Each row was made from one small tree. The marks that hang from a mark follow it in brackets, in the order of their numbers. Every link used is in the known rows. Write each row's tree.
Known rows
Z_969(Z_262 Z_293 Z_732(Z_55)): [-0.85  0.29 -0.98 -0.23  0.07 -0.22  0.61  0.83 -1.71  0.88 -0.61  0.03
  0.08  0.28 -0.63 -2.15  3.71 -0.92  1.12  2.23]
Z_732(Z_55 Z_969(Z_293)): [-1.00 -0.27 -0.18 -1.19  0.13 -0.03  1.94  1.24 -0.92 -0.71  1.73  0.58
 -0.24  0.27 -0.29 -1.54  0.85 -1.35  0.34  1.27]
Z_973(Z_55(Z_140 Z_732) Z_293): [ 0.45 -0.69  1.13 -0.24 -1.18  0.43 -1.21 -0.65  0.23 -0.86  0.91 -0.36
 -1.50 -0.69  0.62  1.70 -2.53  0.10  0.26 -0.26]
Z_55(Z_973(Z_293)): [ 0.21  0.43  0.70  1.34  0.38  1.14  0.27 -0.30  1.11 -0.21 -0.33  0.02
 -0.32  0.10  0.18  1.45 -4.16 -0.22  0.34 -1.19]
Z_969(Z_293): [-0.20  0.50  0.35 -0.57  0.49  0.95  2.52  1.19  0.22  0.81 -1.85 -1.30
 -0.10  0.86  0.39  0.13  3.13 -1.04  0.59  0.27]
Z_55(Z_732(Z_969(Z_262)) Z_973(Z_293)): [ 0.25  0.41 -0.14  2.31  0.02 -0.62 -1.79 -0.37 -0.51 -2.78  0.72  0.75
 -0.99 -0.36 -2.84 -1.11 -3.59  0.98  0.71 -0.12]
Z_55(Z_732 Z_973(Z_293)): [ 0.53  0.15  1.17  2.42  0.13  1.05 -1.44 -0.76  1.07 -2.21 -0.44 -0.05
 -1.27 -0.08 -0.59  1.02 -2.38  1.12  0.25 -0.88]
Z_55(Z_732(Z_969(Z_293))): [-0.29  0.07  0.34 -0.81  0.61 -0.06  0.56  1.10 -0.95 -2.59  0.00 -0.46
 -1.23  0.77 -1.17 -1.25  3.15  0.02  0.16  0.95]
Z_973(Z_55(Z_732)): [-0.07 -0.07  2.83 -0.39 -0.42  0.72  0.33  0.53  0.57 -1.85 -0.27 -0.63
 -1.03  0.26  0.55  0.12  0.75  0.01 -0.48  0.24]
Z_262(Z_108(Z_140)): [ 0.21 -0.72  0.25 -0.25  0.94  0.00  1.76  0.15  1.00  1.11 -0.11  0.00
  2.84  0.34  2.12  1.64  1.63 -0.40 -0.94 -0.97]
Z_55(Z_140 Z_732 Z_973(Z_293)): [ 1.01 -0.04 -0.08  2.05 -0.09  0.82 -2.49 -1.08  1.05 -1.62 -1.04 -1.02
 -1.22 -0.74  1.03  1.82 -2.96  1.47  0.10 -1.40]
Z_969(Z_262 Z_293): [-0.13  1.05 -0.34  0.30  0.22  0.14  2.34  1.21 -0.37  1.44 -2.64 -1.09
  0.18  0.51 -1.20 -0.87  3.68 -0.83  1.33  0.71]
Z_732(Z_55 Z_969(Z_262)): [-0.40 -0.36 -0.02  0.45 -1.20 -0.73  1.11  0.41 -1.08 -0.73  0.95  1.23
  0.96 -0.05 -0.35 -2.20 -1.19 -0.78 -0.11  0.90]
Z_55(Z_732): [ 0.57 -0.06  1.75  1.37 -0.37  0.92  0.04  0.01  0.43 -1.64 -1.81 -0.73
 -0.19  0.54  1.04  0.16  2.25  0.51 -0.97 -0.18]
Z_973(Z_55(Z_140 Z_732(Z_969)) Z_293): [ 0.20 -0.93  0.66 -1.30 -0.87 -0.43 -1.23 -0.39 -0.98 -2.12  2.74  0.43
 -1.53 -0.61 -0.19  0.66 -3.87 -0.03 -0.11  0.13]
Z_108(Z_140): [ 0.69  0.24  0.97  1.03  0.19  0.37  0.62  0.31  1.50  1.40 -1.33 -0.62
  2.14  0.78  2.92  1.65 -0.37 -0.44 -1.10 -0.91]
Z_262(Z_108): [-0.39 -0.80  0.53 -1.04  0.55  0.64  2.78  0.28  0.15 -0.08  0.09  0.00
  1.68  0.45  0.65  0.70  2.28 -0.75 -0.76 -0.50]
Z_55(Z_140): [ 0.67 -0.03 -0.15  0.26 -0.45  0.81  0.85  0.01  0.63  1.06 -2.28 -1.63
  0.83  0.22  2.77  1.41 -0.29 -0.38 -0.75 -0.93]
Z_55(Z_140 Z_732(Z_969)): [ 0.60 -0.40 -0.01  0.06 -0.40 -0.02 -1.05 -0.03 -0.46 -2.29 -0.12 -0.64
 -0.28  0.06  1.43 -0.14  0.12  0.83 -1.16 -0.37]
Z_293(Z_969(Z_262)): [ 0.20  0.46  0.67  0.87 -0.77 -0.58  0.64 -0.17  0.95  2.88 -1.48  0.62
  0.77  0.16 -1.40 -0.49  1.05  0.24 -0.61 -0.41]
Z_969(Z_262(Z_108) Z_732): [-0.56 -0.08 -0.63 -0.75  0.91 -0.41  1.29 -0.01 -1.66  0.32 -0.01  0.35
  1.74  0.54 -0.85 -1.02  3.57 -0.66 -0.25  0.76]

Which tree is each row?
[ 0.40  0.43 -1.06  0.20  0.86 -0.12 -2.85 -1.55  0.91  1.97  1.14  0.71
 -0.75 -0.32  0.14  1.61 -3.58  1.10 -0.37 -1.31]
Z_55(Z_140 Z_973(Z_293(Z_969(Z_732))))
[-0.46  1.18 -0.90 -0.31  0.89 -0.16  1.02  0.91 -1.71  1.13 -2.15 -0.79
  0.00  0.95 -0.87 -1.42  4.54 -0.93  1.28  1.60]
Z_969(Z_262 Z_293 Z_732)
[-0.23  0.51 -0.28 -0.11  0.00 -0.83  0.56  1.11 -1.63 -2.07 -0.96 -0.23
 -0.78  0.43 -2.81 -2.28  3.92  0.25  0.93  1.45]
Z_55(Z_732(Z_969(Z_262 Z_293)))
[-1.04  0.31 -1.34 -1.89  1.60 -0.58  2.00  0.79 -2.00  0.57 -0.47 -0.30
  1.01  0.59 -1.94 -1.39  6.28 -0.87  1.11  1.49]
Z_969(Z_262(Z_108) Z_293 Z_732)
[-0.39  0.86  0.05 -0.23  1.36  0.26 -0.41  1.16  0.04 -3.33  0.37 -0.88
 -1.59  0.54 -1.54 -1.22  1.22  0.60  0.63  0.26]
Z_55(Z_732(Z_969(Z_293)) Z_973)
[-0.40  0.22 -1.60 -1.14  1.98 -1.19  0.93  0.74 -1.09  1.89 -0.47 -0.11
  2.33  0.51 -0.62 -0.45  5.68 -0.59  0.93  1.06]
Z_969(Z_262(Z_108(Z_140)) Z_293 Z_732)
[-0.28 -0.34  0.04 -0.67  0.03 -0.93  1.71 -0.32  0.57  2.38 -0.03  1.34
  1.56 -0.19 -2.26 -0.33  2.68  0.24 -0.74 -0.46]
Z_293(Z_969(Z_262(Z_108)))
[ 0.00 -0.98 -0.65 -0.47 -1.00 -0.03  0.40  0.12 -0.39 -0.55  1.22  0.38
  0.69 -0.33  2.44 -0.35 -2.33 -0.74 -0.94  0.01]
Z_732(Z_55(Z_140) Z_969)
[ 0.02  0.79  0.24  0.24  0.14 -0.86 -0.58 -0.41 -0.28  2.61 -0.40  1.04
  0.65  0.60 -1.19 -1.05  1.99  0.24 -0.77  0.35]
Z_293(Z_969(Z_262 Z_732))
[ 0.07 -0.15 -1.35  0.22 -1.08 -1.15 -2.07 -1.02 -0.11  2.91 -0.02  0.94
  0.79 -0.60  0.41 -0.93  0.75  0.65 -0.75  0.54]
Z_293(Z_969(Z_262 Z_732(Z_55(Z_140))))
[-0.09 -0.32 -1.02  0.13 -0.15  0.14 -0.75  0.13  0.70 -1.43  1.27 -0.23
  0.28 -0.50  1.94 -0.23 -4.38  0.08 -0.26 -0.80]
Z_732(Z_55(Z_140 Z_973) Z_969)
[-0.32  1.23 -0.75  0.89  0.97 -0.66 -0.52  1.17 -0.31 -2.86 -1.11 -0.81
 -1.27  0.14 -3.00 -2.21  1.70  1.03  1.35  0.64]
Z_55(Z_732(Z_969(Z_262 Z_293)) Z_973)
[ 0.70  0.23 -0.74  1.24  0.12  1.06 -0.69 -0.72  1.18  0.44 -0.74 -0.87
 -0.15 -0.42  1.40  2.18 -4.74  0.29  0.44 -1.74]
Z_55(Z_140 Z_973(Z_293))
[-1.09 -0.06 -1.46 -2.29  1.09 -1.18  2.95  1.32 -1.75 -0.38  0.80  0.40
  1.05  0.31 -3.11 -1.71  4.08 -1.11  1.27  0.96]
Z_732(Z_969(Z_262(Z_108) Z_293))
[ 0.25 -0.17 -0.47  0.96 -0.33  1.01 -0.65 -0.09  1.65  0.03 -0.97 -1.09
  0.20 -0.66  3.14  0.84 -3.08  0.37 -0.14 -1.15]
Z_732(Z_55(Z_140 Z_973))
[-0.26 -0.34  2.10 -1.33 -0.75  0.01  0.72 -0.52  1.10  2.23  2.35  1.70
 -0.71 -0.21 -1.48  1.31 -3.58 -0.66 -0.27 -0.52]
Z_973(Z_55 Z_293(Z_969))
[ 0.30 -0.38 -0.80  1.51 -0.68  0.77 -1.20 -0.93  1.17  0.32  0.29 -0.08
 -0.11 -1.16  2.10  1.59 -5.13  0.32  0.58 -1.11]
Z_732(Z_55(Z_140 Z_973(Z_293)))
[-0.08  0.07 -0.79  0.02  0.37 -0.24 -2.70 -1.03  1.45  1.51  1.21  0.49
 -0.12 -0.51  1.75  0.29 -1.78  0.96 -0.85 -0.66]
Z_293(Z_969(Z_732(Z_55(Z_140 Z_973))))
[ 0.39 -0.66  1.23 -0.77 -1.21 -0.46 -2.10 -1.35  1.14  0.83  2.03  0.76
 -1.70 -1.01 -0.56  1.70 -2.59  1.13 -0.33 -0.72]
Z_973(Z_55(Z_140 Z_732) Z_293(Z_969))
[ 0.03 -0.58 -0.52 -0.09 -0.54  0.47 -0.87 -0.44 -0.65  0.45 -0.36 -0.38
  0.70 -0.05  3.42  0.01  0.33 -0.46 -0.98  0.61]
Z_969(Z_732(Z_55(Z_140)))
[ 0.20  0.00 -0.95 -1.10  0.23 -0.24 -0.19  0.63 -0.90 -1.94 -0.36 -1.17
 -1.06  0.16  0.00 -0.43  2.97  0.48  0.31  0.43]
Z_55(Z_140 Z_732(Z_969(Z_293)))
[ 0.06 -0.81 -0.98 -0.16 -0.89 -0.41 -2.09 -1.71 -0.26  2.51  2.44  1.93
 -0.04 -0.75  0.83  0.87 -2.31  0.26 -0.70  0.07]
Z_973(Z_293(Z_969(Z_732(Z_55(Z_140)))))
[ 0.01 -0.61  2.51  0.07 -0.82  0.55 -0.08 -0.32  0.00 -1.71  1.22  0.46
 -1.61 -0.12 -0.56  0.91 -1.60 -0.17  0.15  0.21]
Z_973(Z_55(Z_732) Z_293)
[-0.49  0.80 -0.93 -0.77  0.37 -0.63  2.03  1.46 -1.38  0.09 -0.51 -0.37
  0.23  0.53 -2.23 -1.92  1.95 -1.06  1.02  1.04]
Z_732(Z_969(Z_262 Z_293))
[ 0.00  0.11  0.61 -0.04  0.28 -0.17 -0.80 -1.28 -0.24  2.12  1.68  1.95
 -0.21  0.40 -0.92  0.72 -1.05 -0.22 -0.88 -0.02]
Z_973(Z_293(Z_969(Z_732)))
[ 0.36 -0.35  1.52 -0.68 -0.79  0.58 -0.53  0.04  0.62 -1.31 -0.48 -1.42
 -0.81 -0.26  1.86  0.86  0.06  0.40 -0.47 -0.18]
Z_973(Z_55(Z_140 Z_732))
[ 0.29 -0.46 -0.67  1.06 -0.85  0.05 -1.94 -1.44  2.07  1.95  1.52  1.27
 -0.57 -1.41  0.40  1.57 -5.21  1.02  0.04 -1.52]
Z_732(Z_55(Z_140 Z_973(Z_293(Z_969))))
